Each row was made from one walk, in order. Every step used is in the known rows, and no mark comes twice. Write each row's walk.
Known rows
Q/R/G/S: .08 -.06 .06 -.10 .02 -.28 -.09 .06 -.16 .24 -.28 .51 -.12 -.15 .46 .04
 .10 -.15 .11 -.33 .30 .21 .00 .24 -.13 -.06 .44 -.07 -.01 -.16 -.30
 -.28 .19
V/Q: .43 -.36 .12 .11 -.37 .20 .02 -.14 -.08 -.16 -.01 -.03 .13 .48 .10 -.11
 -.22 -.14 -.10 -.02 .05 .11 .00 -.10 .03 .10 .24 -.09 .07 -.59 -.04 .04
 .22
K/G: -.25 .22 .27 .08 -.10 -.11 -.24 .03 -.21 .24 .01 -.28 .00 -.24 .09 -.20
 .19 -.18 .06 -.05 -.34 .10 .17 .10 -.07 -.37 -.02 .01 .11 -.21 -.21
 -.15 .15
U/Q/K/E: .00 .37 .16 -.05 -.13 -.06 -.18 .07 -.07 .43 .00 -.03 -.34 -.48 .30 .05
 .21 -.24 -.07 -.10 -.06 -.43 .17 .58 .18 -.54 .03 -.42 .03 -.08 .11 .17
 .20
X/Q/R/G/K/E: -.10 .32 .07 -.21 -.01 -.15 -.33 .19 -.36 .51 .09 .08 -.50 -.44 .25 .20
 .15 -.22 -.20 -.27 -.09 .08 .48 .43 -.08 -.56 .02 -.25 -.03 -.42 -.01
 -.10 .36
E/K: -.01 .09 -.21 .09 -.45 -.23 .20 .25 .11 .16 .08 -.08 -.18 .02 .26 -.17
 -.01 -.30 -.13 .08 .40 .25 .16 .14 .29 -.08 -.10 .00 -.19 -.11 -.06 .29
 .15
L/V/Q/Y: .30 -.46 .31 -.44 -.14 .28 -.21 .02 -.23 .08 -.22 -.21 -.39 .57 .12 -.13
 -.24 .05 .18 .16 .13 .05 -.28 -.07 .23 -.18 .00 .37 .09 -.23 .00 -.07
 .41
Y/Q/U: .58 -.04 .40 -.20 .08 .09 -.07 -.03 -.12 -.01 .00 -.10 -.24 .05 .38 -.28
 -.02 -.07 .01 .21 -.01 -.21 -.08 .21 -.39 -.07 .54 -.11 -.11 -.10 -.29
 -.13 .22
G/R/Q: .26 -.37 .32 -.03 -.13 .28 -.44 -.12 -.35 -.14 -.25 -.12 .01 .08 .14
 -.15 .10 .09 .02 -.47 -.10 .04 -.13 -.10 -.06 .32 .14 .04 -.08 -.51
 -.03 .17 .02
X/Q: .24 .24 -.01 -.19 -.07 -.03 -.01 -.10 .01 -.09 -.42 -.02 -.06 .27 .31
 .16 -.02 .05 -.01 .05 -.20 .06 -.21 .27 .11 .07 .31 .16 -.04 -.30 .08
 -.21 .30
A/Q/K: .16 .45 .13 .10 .29 -.24 -.09 .06 .27 .00 -.24 -.24 .00 -.23 .44 -.08
 .15 -.08 .03 -.20 .06 -.24 -.18 .29 .45 -.21 .43 -.37 -.20 -.14 -.20
 -.03 -.03
Q/A: .11 .23 .03 -.03 .20 -.45 .02 -.05 .06 .01 -.26 -.04 .03 -.01 .29 -.06
 -.08 .12 .07 .09 .18 -.25 -.11 .38 -.02 -.01 .39 .28 .07 .08 .04 .24
 .06
V/Q/K/E: .11 .19 .09 .04 -.24 .00 -.16 .07 -.15 .42 .04 -.06 -.32 -.21 .17 .05
 -.05 -.12 -.15 -.08 -.04 -.16 .15 .41 .29 -.55 .03 -.39 .04 -.42 .10
 .21 .27
E/K/G: -.25 .28 .13 .14 -.40 -.27 -.10 .21 -.12 .35 .08 -.34 -.14 -.23 .27 -.31
 .17 -.40 -.02 .03 -.05 .28 .28 .20 .14 -.43 -.08 .00 -.02 -.29 -.24 .05
 .25
L/K/G/S: -.25 .19 -.06 .09 -.14 -.23 -.02 .22 -.16 .57 -.12 .16 -.04 -.40 .40
 -.30 .23 -.34 .07 -.10 -.09 .19 .13 .06 -.15 -.48 .22 -.14 .32 -.23
 -.41 -.19 .27
R/Q/K: .24 .10 .22 .22 -.04 -.15 -.18 .13 .09 -.08 -.30 -.28 -.20 -.18 .27 -.28
 .26 -.17 .07 -.33 .28 -.42 -.16 .19 .32 -.01 .12 -.09 -.25 -.16 .01 .11
 .01
S/G/K/D: -.17 .18 -.03 .31 .32 -.03 .01 .07 .04 .23 .34 .50 -.23 -.32 -.09 -.18
 .23 .04 -.17 -.15 -.11 .04 .32 .01 -.22 -.38 -.17 -.27 -.41 .23 -.19
 -.12 .25
Y/Q/R: .63 .32 .52 -.15 .02 .17 -.14 -.06 -.07 -.35 -.05 .28 -.12 -.09 .53 -.12
 .01 .20 .19 .24 .23 -.14 -.46 .49 -.22 -.14 .41 -.07 -.25 .14 .02 -.08
 .44
A/Q/V: .44 .17 .33 -.34 .21 .12 -.18 -.10 .00 -.02 -.05 -.17 -.16 -.02 .41 .12
 .17 .35 .02 .18 .11 -.10 -.13 .14 -.02 .14 .40 .00 -.26 -.33 .03 -.14
 .05
K/G/A/Q/X: -.32 .25 .33 -.39 .42 -.13 -.22 -.24 -.03 .38 -.17 -.28 .07 -.18 .56
 -.14 -.03 .17 .18 -.10 -.53 .16 -.14 .20 .34 .15 .61 .25 .16 -.13 -.16
 .11 .19
V/Q/R/G: .41 -.29 .39 -.07 .03 .00 -.16 -.23 -.14 -.18 -.27 .18 -.22 .19 .22 .14
 -.03 -.28 -.01 -.39 .29 .13 -.11 .29 .15 .00 .38 -.01 -.03 -.32 -.24
 -.13 .29
D/K/E: -.29 .02 .10 -.41 -.24 .26 -.21 -.04 -.13 .40 .15 -.11 -.27 -.31 .01 .10
 -.32 -.14 -.08 -.08 -.06 -.22 .29 .26 .32 -.25 -.02 -.12 .26 .19 .06
 .38 .21
S/G/A: -.05 -.07 -.46 .17 .03 -.30 -.11 -.12 -.02 -.09 .09 .22 .30 -.28 .10
 -.30 -.02 .16 -.10 -.26 .00 .06 -.06 .00 .03 .02 .17 .11 .13 -.08 -.07
 .02 .25
G/S: -.07 .01 -.17 -.01 -.13 -.18 .02 .16 -.11 .31 -.10 .39 .09 -.12 .35 -.10
 .03 -.01 .09 -.08 .10 .15 .07 -.01 -.22 -.03 .24 -.09 .04 -.13 -.14
 -.17 .07
Y/Q: .39 .23 .16 -.25 -.01 .30 -.09 -.13 -.02 -.29 -.07 -.07 -.08 -.07 .18
 .01 -.09 -.17 .07 .10 .02 .15 -.05 .18 -.15 -.09 .44 -.13 -.13 -.02
 -.07 -.23 .34
X/Q/A: .27 .40 .03 -.15 .14 -.47 .03 -.12 .06 -.06 -.57 -.06 -.03 .18 .51 .05
 -.09 .15 .06 .11 .03 -.22 -.25 .57 .06 .06 .61 .40 .05 -.11 .10 .10 .25
S/G/R/Q/K: .35 .24 .25 .24 .01 -.04 -.37 .14 -.10 -.13 -.33 -.09 -.04 -.10 .27 -.26
 .30 .01 -.03 -.50 .18 -.31 -.32 .13 .33 -.14 .16 -.16 -.23 -.25 -.10
 .17 .17
U/Q/K/G/R: .12 .45 .23 -.02 .00 -.11 -.52 .09 -.45 -.01 -.31 .09 .18 -.28 .52 -.27
 .31 .01 .18 -.30 -.35 .02 -.18 .05 .02 -.49 .22 -.33 .09 -.19 -.28 .10
 .34
R/Q/A/G: .16 .26 .50 -.16 .20 .04 -.03 -.06 -.02 .00 -.02 -.68 .05 -.07 .08 .11
 -.11 .15 -.03 -.03 .01 -.22 -.06 .75 .10 .41 .39 .32 -.27 -.38 -.01 .35
 .01
L/V/Q: .56 -.46 .09 -.15 -.45 .51 .00 -.12 -.29 -.24 .04 .04 -.13 .74 .22 -.07
 -.09 -.23 -.17 .10 .21 .32 -.17 -.17 .07 -.10 .06 .04 .23 -.55 -.09
 -.01 .30
E/K/G/S: -.25 .21 -.09 .09 -.40 -.38 -.04 .31 -.19 .56 -.05 .13 -.01 -.27 .52
 -.32 .15 -.29 .07 -.07 .07 .34 .27 .13 -.12 -.33 .19 -.08 .04 -.34 -.31
 -.14 .23
R/G/A/Q: -.06 -.23 -.14 -.17 .38 -.29 -.15 -.39 .10 .00 -.17 -.20 .17 -.31 .38
 .03 -.09 -.14 .01 -.43 -.23 .30 .13 .16 .24 .25 .75 -.18 .10 -.49 -.37
 -.19 -.07
S/G: .07 .29 .13 .25 .04 .19 -.11 .00 .05 .04 .17 .10 .17 .17 -.26 .10 .07
 .08 -.34 -.24 .05 -.05 -.13 .11 .06 -.21 -.04 .04 -.08 -.04 -.13 -.06
 .22

Which walk is each row?
.38 .40 .14 -.19 .18 -.25 -.05 -.15 .04 -.21 -.32 -.08 -.02 -.07 .41
 -.08 -.14 .00 .12 .16 .18 -.15 -.15 .49 -.11 -.07 .70 .21 -.02 .07 -.01
 .08 .28 | Y/Q/A
-.13 .53 .37 .15 .10 -.29 -.29 .06 -.02 .25 -.14 -.46 .00 -.41 .39 -.26
 .30 -.25 .09 -.18 -.30 -.08 .05 .29 .26 -.52 .29 -.26 -.01 -.30 -.35
 -.16 .12 | A/Q/K/G
.30 -.03 .26 -.04 .11 -.26 -.28 -.13 -.20 -.09 -.44 -.12 .03 .04 .39
 -.16 -.01 .17 .07 -.24 .11 -.22 -.19 .29 -.05 .22 .51 .32 .03 -.26 .03
 .36 .07 | G/R/Q/A
.05 .19 .18 -.13 .03 -.17 .00 .13 -.13 .32 -.11 -.10 .12 -.16 .40 -.03
 -.04 .09 .07 -.10 .10 -.01 .04 .52 -.16 .25 .53 .14 -.15 -.41 -.14 .07
 .07 | R/Q/A/G/S
.17 .03 .38 -.15 .02 -.22 -.39 -.13 -.23 -.08 -.46 -.26 .05 -.04 .46
 -.30 -.07 .03 .13 -.30 .07 -.31 -.13 .29 .06 .17 .55 .36 .14 -.14 -.10
 .43 .16 | D/K/G/R/Q/A
.12 -.31 .50 -.27 .09 .18 -.53 .01 -.24 .15 -.35 -.29 -.23 .17 -.03 -.14
 -.08 .28 .18 -.32 -.07 -.17 -.29 .02 .17 .05 .05 .39 -.13 -.22 .00 .03
 .29 | S/G/R/Q/Y
-.14 -.09 -.13 .16 -.03 -.09 .29 -.07 .21 .25 .13 .40 -.44 -.20 .08 -.15
 .00 -.06 -.05 .14 .09 .22 .16 .24 .16 -.14 -.13 -.16 -.42 .25 -.10 .19
 .18 | E/K/D
.19 -.48 -.27 -.05 .04 -.44 -.16 -.27 -.16 -.24 -.22 .27 .04 -.27 .43
 -.27 -.09 -.10 .13 -.35 .18 .18 -.04 .12 .08 .16 .45 .08 .17 -.28 -.15
 -.04 .31 | V/Q/R/G/A
-.10 -.05 .60 -.30 .13 .22 -.20 -.14 -.09 .24 -.23 -.29 -.22 .15 .23
 -.09 .05 .09 .12 -.19 -.18 -.11 -.19 .09 .24 .40 .21 .50 -.02 -.06 .11
 .25 .14 | R/Q/X
-.06 .28 .56 -.39 .15 .12 -.07 -.17 -.01 .20 -.22 -.01 -.05 .04 .49 -.06
 .18 -.08 .18 -.02 -.23 -.31 -.18 .24 .11 .19 .36 .26 .09 .31 .06 .18
 .27 | U/Q/X
.29 .48 .19 -.35 .26 .04 -.30 -.02 -.38 -.11 -.32 -.08 .25 .05 .34 .16
 -.11 .47 .03 -.08 -.32 .18 -.36 .43 .08 .05 .46 .05 -.09 -.36 -.11 .34
 .32 | X/Q/A/G/R
.01 .29 .28 -.11 -.07 .12 -.39 .10 -.28 .43 .00 -.30 -.37 -.44 .14 .10
 .07 .05 -.13 -.27 -.16 -.18 .09 .58 .28 -.36 .01 -.30 -.11 -.46 .09 .32
 .17 | A/G/R/Q/K/E
-.03 .23 .16 -.08 .01 .02 -.50 .03 -.54 .05 -.19 .09 .20 -.14 .26 -.15
 .13 .17 .10 -.22 -.47 .33 -.12 -.11 -.08 -.39 .10 -.16 .16 -.28 -.26
 .09 .28 | K/G/R
-.25 .43 -.02 .04 -.06 .01 -.30 .30 -.28 .61 .45 .04 -.24 -.42 -.06 .08
 .16 -.10 -.38 -.22 -.15 .00 .54 .22 -.15 -.67 -.25 -.31 -.02 -.32 .00
 .01 .26 | S/G/K/E
-.22 .06 -.10 .18 .30 -.12 .05 .06 .02 .22 .25 .45 -.32 -.42 .03 -.23
 .20 -.01 -.01 -.04 -.13 .05 .38 -.05 -.25 -.27 -.14 -.29 -.37 .25 -.13
 -.10 .15 | G/K/D
.60 -.46 .38 .04 -.15 .04 .02 -.04 -.17 .06 .05 -.08 -.08 .44 .33 -.35
 -.13 -.04 -.10 .11 .02 -.25 -.03 .02 -.26 .05 .40 -.09 .03 -.50 -.26
 .05 .14 | V/Q/U
.13 .42 .13 -.24 .07 -.14 .03 .13 -.10 .25 -.12 .00 .13 -.21 .46 .02
 -.11 .08 .09 .05 .08 .10 .01 .57 -.19 .09 .66 .04 -.15 -.26 -.19 -.03
 .22 | Y/Q/A/G/S
.01 -.33 .56 -.33 .04 .08 -.59 .02 -.33 .22 -.40 -.43 -.30 .01 .08 -.24
 -.04 .20 .33 -.25 -.20 -.11 -.19 -.01 .11 -.01 .06 .38 -.08 -.27 -.03
 .01 .27 | K/G/R/Q/Y
-.05 .23 .06 -.13 -.02 -.02 .05 .18 -.12 .34 .05 .03 .15 -.19 .26 .04
 -.04 .07 .04 -.03 -.01 .17 .07 .34 -.14 .12 .31 -.05 -.14 -.30 -.18
 -.07 .07 | A/G/S
.43 -.52 .52 .03 -.04 .04 -.14 -.02 -.16 .14 -.02 -.28 -.27 .15 .26 -.37
 .11 -.03 -.05 -.09 .03 -.42 -.01 .11 -.31 .28 .27 .08 -.11 -.38 -.19
 .06 -.07 | R/Q/U
-.20 .20 .05 .08 .38 .00 .08 .07 .00 .23 .34 .21 -.29 -.46 -.03 -.12 .14
 .06 -.03 .00 -.21 .07 .39 .19 -.18 -.17 -.10 -.26 -.50 .14 -.16 -.03
 .16 | A/G/K/D
.34 .06 .28 -.05 .23 -.20 -.17 -.17 .04 -.17 -.03 .19 .13 -.26 .70 -.18
 .01 .38 .15 .04 .03 -.12 -.39 .45 -.02 .10 .57 -.13 -.10 -.14 -.07 .00
 .12 | G/A/Q/R
.06 .42 .47 -.52 .25 .28 -.14 -.14 -.07 .10 -.20 -.11 -.19 .05 .35 .01
 -.09 .06 .18 .12 -.21 .11 -.25 .20 .16 .04 .46 .30 -.03 .22 .01 .07 .45 | Y/Q/X
-.07 .50 -.08 .26 .08 -.13 -.19 .44 -.14 .11 .35 .09 .10 -.18 .00 -.21
 .31 -.15 -.31 -.34 .09 -.02 .37 -.18 -.25 -.41 -.15 -.16 -.21 -.15 -.20
 -.19 .24 | S/G/K
.16 .29 .11 -.09 .20 -.25 -.27 .29 -.26 -.06 .03 .13 -.23 -.35 .35 -.14
 .28 -.42 -.03 -.39 .26 .12 .37 .02 -.26 -.33 .21 -.19 -.24 -.15 -.29
 -.33 .35 | Y/Q/R/G/K
.07 -.11 .43 -.38 .06 -.04 -.20 -.01 .03 .14 -.30 -.20 -.23 -.02 .21
 -.15 .03 -.06 .34 .03 -.03 -.49 -.13 .21 .03 -.02 .16 .22 -.03 .23 .06
 -.09 .28 | U/Q/Y
.33 -.15 .43 -.11 .29 -.06 -.05 -.09 .01 .22 .04 -.25 -.06 .08 .42 -.16
 -.01 .06 -.09 .04 -.20 -.24 -.02 .21 -.17 .09 .60 -.21 -.04 -.36 -.40
 -.07 -.13 | A/Q/U
-.12 .30 -.06 -.06 .09 -.22 -.23 .00 -.03 .49 .03 -.15 -.25 -.59 .34 .05
 .00 -.01 -.08 -.16 -.20 -.11 .16 .52 .35 -.48 .24 -.44 .04 -.33 .00 .14
 .11 | G/A/Q/K/E
.16 -.25 .30 -.20 .22 -.24 -.18 -.14 -.05 .20 .00 -.32 .04 -.20 .63 -.49
 -.10 -.02 .05 -.04 -.24 -.27 .05 .16 -.06 .10 .74 -.12 .14 -.25 -.49
 .03 .03 | D/K/G/A/Q/U
-.20 -.05 -.01 -.19 .19 -.22 -.25 -.30 .06 .05 -.06 -.35 .31 -.43 .52
 -.27 -.14 -.10 .11 -.25 -.37 .11 .13 .13 .26 .13 .70 -.15 .20 -.30 -.35
 -.05 .02 | D/K/G/A/Q
-.16 .28 .05 .07 .46 -.16 .09 .06 .02 .24 .25 .20 -.27 -.45 .07 -.14 .11
 .09 -.03 .03 -.14 -.01 .34 .31 -.19 -.17 .04 -.18 -.47 .16 -.15 .05 .17 | Q/A/G/K/D
-.19 .30 .51 -.43 .46 .13 -.12 -.20 .08 .35 -.17 -.26 -.02 .10 .39 .11
 -.07 .18 .09 -.04 -.42 .08 -.20 .20 .37 .20 .53 .22 .04 -.03 -.11 .13
 .09 | A/Q/X
.02 .22 .04 .00 .20 -.35 -.23 .35 -.25 .04 .06 .15 -.23 -.33 .29 -.14
 .32 -.35 -.04 -.40 .26 .05 .39 -.03 -.20 -.30 .06 -.15 -.19 -.15 -.27
 -.25 .23 | Q/R/G/K
.11 -.39 .47 -.37 .08 .11 -.52 .02 -.25 .14 -.40 -.33 -.30 .10 .05 -.17
 -.10 .27 .30 -.23 -.08 -.14 -.25 -.03 .14 .12 .07 .39 -.11 -.21 .04 .06
 .22 | G/R/Q/Y
.09 -.06 .17 .21 .27 .00 -.10 -.14 .06 .05 -.19 .35 -.38 -.32 .16 -.23
 .18 .12 .10 -.23 -.07 -.15 -.14 .20 .17 -.14 .07 -.28 -.42 .17 -.10 .12
 .14 | G/R/Q/K/D
-.33 .27 .27 -.36 .27 -.22 -.16 -.16 .01 .43 -.16 -.31 -.01 -.19 .64
 -.20 -.03 .07 .12 -.06 -.40 .25 -.08 .23 .45 .12 .59 .27 .10 -.17 -.19
 .20 .24 | E/K/G/A/Q/X
-.01 .15 .11 .11 .32 -.09 .10 .02 -.01 .18 .26 .19 -.22 -.30 .10 -.18
 .03 .05 -.06 .01 -.14 .03 .35 .27 -.17 -.15 .12 -.20 -.45 -.04 -.16 .06
 .24 | V/Q/A/G/K/D
.37 -.43 .63 -.15 -.08 .12 -.41 -.02 -.38 .09 -.14 -.28 -.15 .08 .42
 -.50 .06 -.03 .03 -.25 -.12 -.37 -.07 .00 -.21 .16 .38 .04 .06 -.32
 -.36 .21 .11 | D/K/G/R/Q/U
